Every row comes from one small tree of marks. The marks that hang from a mark follow it in brackets, in the order of their numbers. Every link used is in the known rows. Which tree was each row made from?
In the rows, 128 means zero.
Known rows
k_890(k_44(k_46(k_963))): [114 165 140 131 143 143 113 133  99 141  97 126 143 124  67 144 169  97
 105 142 106 112 128 164 145]
k_963(k_46 k_210(k_44(k_890)) k_835(k_527)): [126 111 189 127 156 175 107 108 134 125  63 132 130 104 113  98 133 112
 192 135  96 174 170 152 183]
k_835(k_963(k_46)): [194 136 129 138 148 129  97 107 134 106  99 130 136 130 110 108 139 106
 170  96  99 151 148 102 135]
k_527(k_46 k_890): [106 144 122 146 141 117 108 131 136 100 100 142 136 101 157  90 103 126
 114 146 168 124 109 122 125]
k_527(k_210(k_963) k_890(k_44(k_46))): [ 79 142 181 165 134  99 127 109 104  95 101 165 130  91  88 138 135 127
 123 131 172 132  95 213 115]
k_44(k_46 k_890(k_527(k_210))): [ 83 132 161 143 151 113 145 134 138 130  89 188 121 133 134 170 143 140
 108 119  95  98 105 217 134]
k_46(k_44(k_210(k_963) k_890)): [ 57 106 172 164 103 130 100 171 113 109 128 183 113 116 135 195 100 131
 151 134 163 140 141 202 130]
k_963(k_46(k_44) k_210 k_835(k_527)): [150 108 183 120 168 163 102  81 116  91  64 135 139 111 111 145 169 111
 179 140 120 196 163 114 172]
k_44(k_46 k_210(k_527 k_963(k_835)) k_890): [ 92 149 174 246 131 125 121 183 131 111  95 202 122 170 111 173 120 131
  90  90 116  85  78 242 141]
k_890(k_44 k_527(k_46 k_210(k_963))): [115 118 148 155 150 113 135  76  87 129  99 202 115 122 140 125 141 186
  72 128 149 149 108 171 129]
k_46(k_527 k_963(k_210)): [165 111 152 122 149 137 105  89 131  87 116 132 127 133  95  97 180 178
 146 104 126 147 132 129 138]
k_210(k_44(k_890) k_527(k_46) k_963): [ 91 134 166 186 139 124 116 169 118 120  95 197 119 163 159  61  75 148
  76 144 150 127 127 143 132]
k_527(k_210(k_44)): [ 70 116 154 129 128 127 141  96 108 145 143 149 140  95 115 118 129 128
 166 156 113 135 156 160 141]
k_210(k_44(k_46(k_963)) k_527): [ 99 168 154 162 173 138 112 153 124 135 101 155 152 173  82 102 154 114
  88 149  97  95 142 143 147]
k_44(k_46(k_527(k_210)) k_890): [100 128 174 147 139 114 147 142 138 114  85 182 105 113 120 141 154 124
 133 132  81  99 113 211 134]
k_44(k_46): [117 163 137 134 138 116 134 144 122 129  95 128 140 157 115 151 153 104
 106 138  98 106 113 149 132]
k_835(k_527(k_890(k_44(k_46(k_963))))): [126 143 161 123 181 138  87 130 144 112  66 132 108  97  61 127 168  94
 132 136 133 133 130 197 148]
k_963(k_46(k_44) k_210(k_527(k_890)) k_835): [123 126 188 153 170 158 101 113 128  65  81 163 168 104 128 115 132 134
 137 137 177 165 143  99 146]
k_527(k_890(k_44)): [100 131 147 112 137 138 112 145 131 126 113 134 123  68 114 114 115 118
 124 148 177 129 139 161 122]
k_527(k_46): [126 142 116 139 132 122 125 120 114 123 105 141 135 131 161 105 120 128
 104 144 123 128 120 109 138]
k_210(k_44(k_46) k_963): [ 91 163 153 164 127 107 122 147  99 134 103 140 134 181  95 122 138 114
 106 148 124 126 121 150 125]
k_44(k_46 k_210(k_963) k_890): [ 80 148 170 195 106 112 117 182 125 120 101 171 117 158 127 190 115 130
 123 102 115 101  98 241 134]
k_890(k_44(k_210) k_527(k_46(k_963))): [110 134 124 157 156 150  93 116 103 154 106 183 127 116 124 152 153 175
  80 126 124 116 134 188 157]
k_963(k_46 k_210): [159 129 169 105 137 142 121  98 121 103  96 116 157 131 158 116 134 155
 157 115 120 169 152  95 150]
k_46(k_44(k_890) k_527 k_963(k_835)): [101 108 137 177 133 164  87 131 121  90 116 174 109  93  52 134 160 102
 155 139 136 124 126 146 142]
k_44(k_46(k_963) k_210 k_890(k_527)): [ 83 147 145 182 145 138  96 164 143 135 101 182 126 151 102 199 150 148
 113  95  94  80 108 243 152]

Which tree is each row?
[104 125 151 109 138 148 102  96 110 121 132 107 161 130  92 100 147 146
 163 133 131 151 160 128 150] => k_46(k_963(k_210(k_44)))
[118 150 143 109 167 132 134 142 113 162  77 163 120 142 114 162 172 139
  57 144 111 108 128 176 132] => k_890(k_44(k_46) k_527)
[ 89 115 147 223  93 136 110 151 124 118 136 172 111 123 112 168  98 137
 149  88 143 119  93 222 138] => k_44(k_210(k_963(k_835)) k_890)
[135 145 135 240 152 113 108 124 129  67  97 187 130 149 124  70 102 147
  66 106 196 124  59 126 116] => k_210(k_527(k_46 k_890) k_963(k_835))
[113 141 199  96 178 130 131 146 136 106  72 149 151 122 140 112 142 156
  85 138 159 128 140 175 128] => k_963(k_210(k_527(k_890(k_44(k_46)))))
[140 138 101 158 162 129 101  98 122 118 107 164 132 156 128 113 149 168
  82 114 130 123 106 115 139] => k_890(k_527(k_46(k_963)))
[107 125 158 157 112 132 113 141  98 144 129 157 114 114 114 164 126 151
 118 120 147 138 133 203 135] => k_890(k_44(k_210(k_963)))
[ 96  99 164 113 134 140 114 166 134 109 101 181  92  97 131 139 135 124
 139 163 136 133 159 151 125] => k_46(k_44(k_890) k_527)
[164 132 142 179 163 152  92 102 155  95  76 136 115  93  90 108 141  94
 166 111 131 153 112 131 158] => k_963(k_46 k_835(k_527(k_890)))
[136 138 173 222 142 120  89 150 147  82 111 189 127 140 142 130 100 175
 118  85 171 133 107 167 132] => k_44(k_210(k_527(k_890) k_963(k_46)))
[ 88 105 150 175 165 148  80  70 123  73 117 157 128  68  33 148 167  88
 188 138 160 156 124 169 152] => k_46(k_44 k_963(k_835(k_527(k_210 k_890))))
[ 87 156 155 132 154 119 114 163 136 132  85 148 120 126 100  99 155 112
 117 173 118 105 144 159 126] => k_210(k_44(k_46(k_527(k_890))))
[150 127 121 168 159 141 117  97 127 122  81 142 111 124 109 110 149 101
 122 132 107 140 107 139 158] => k_963(k_835(k_527(k_46)))
[129 138 184 102 190 117 106 137 145 102  77 144 157 145 111  83 148 129
 134 127 129 134 167 162 123] => k_835(k_963(k_210(k_44(k_46) k_527(k_890))))
[123 117 165 164 133 123 100 149 133 108 110 178  87  88 107 122 139 170
 119 122 174 130 121 203 116] => k_46(k_527(k_890(k_44(k_210(k_963)))))
[193 117 130 119 184 115  96  98 144 108  64 144 102 136 120  94 156 106
 147 114  92 161 147 144 145] => k_835(k_527(k_46) k_963)
[105 160 142 230 116 114 119 138 104 120 111 156 135 170  85 191 153 122
 113 100 113 107  75 208 139] => k_44(k_46 k_210(k_963(k_835)))
[113 109 156 153 137 166 101 108 124 110 114 142 129 107  65  80 161 143
 167 125 118 135 141 157 153] => k_46(k_527 k_963(k_210(k_44(k_890)) k_835))
[145  96 170 155 151 106 126  74 130  97 107 160  92 128 103 133 148 147
 159 103 127 168 113 186 138] => k_835(k_527(k_210(k_963)))
[152 111 166 142 150 134 103 108 137 111  94 176 113  92 104  82 140 118
 200 118  78 148 174 151 143] => k_835(k_963(k_46(k_527(k_210(k_44(k_890))))))
[ 77 103 173 101 130 155  94 125 113  88 118 137 150 105 108 150 130 128
 174 140 157 157 163 148 144] => k_46(k_44(k_890) k_963(k_210))
[135 104 179  96 173 130 107 130 131  85  75 174 144 132 161 102 123 138
 133 129 134 156 173 142 130] => k_835(k_963(k_210(k_527(k_46(k_44(k_890))))))
[ 92  97 178 160 138 100 109 105 121  58 116 198 101  85 103 130 147 155
 150 144 194 158 120 161 102] => k_46(k_44 k_527(k_210(k_963) k_890))
[ 58 134 143 218 125 109 114  80  97  93 121 174 143  91 104  75 105 126
 141 147 178 143  91 158 130] => k_527(k_46 k_210(k_44 k_963(k_835)) k_890)
[130 148 135 206 150 126 124  81 114  97 105 159 133 128  38 134 205 114
 137 112  80 102  81 172 146] => k_44(k_46(k_527(k_210) k_963(k_835)))
[146 130 171 118 190 124  82 141 156 122  56 151  99  93  75 150 170  94
 159 117 111 136 158 247 143] => k_835(k_527(k_890(k_44(k_46 k_210))) k_963)
[ 99 144 158 186 133 137  97 172 143 118  98 175 111 130  91 169 161 131
 139 106  78  82 116 238 153] => k_44(k_46(k_527 k_963) k_210 k_890)
[197 123 157 102 154 131 102  87 129  92  90 118 154 134 129 105 147 136
 183  92 106 175 163 105 140] => k_835(k_963(k_46 k_210))
[120 148 143 163 174 143  93 135 130  99  94 170 139 100 118  68 119 139
  73 139 172 116 121 136 138] => k_210(k_527(k_46(k_963) k_890(k_44)))
[129 117 160 141 136 145  79 147 129 107  99 167 133 100 124 164 122  97
 195 117 107 150 179 158 148] => k_835(k_963(k_46(k_44(k_210 k_890))))
[106 117 144 125 149 147 118 140 119 171 118 179 109 110 132 179 149 178
  92 126 128 119 150 209 142] => k_890(k_44(k_210) k_527)
[ 97 115 160 180 122  94 121  89 128  72 139 162 125  96 110 118 110 154
 154 103 191 147  89 176 108] => k_527(k_210(k_963) k_890)
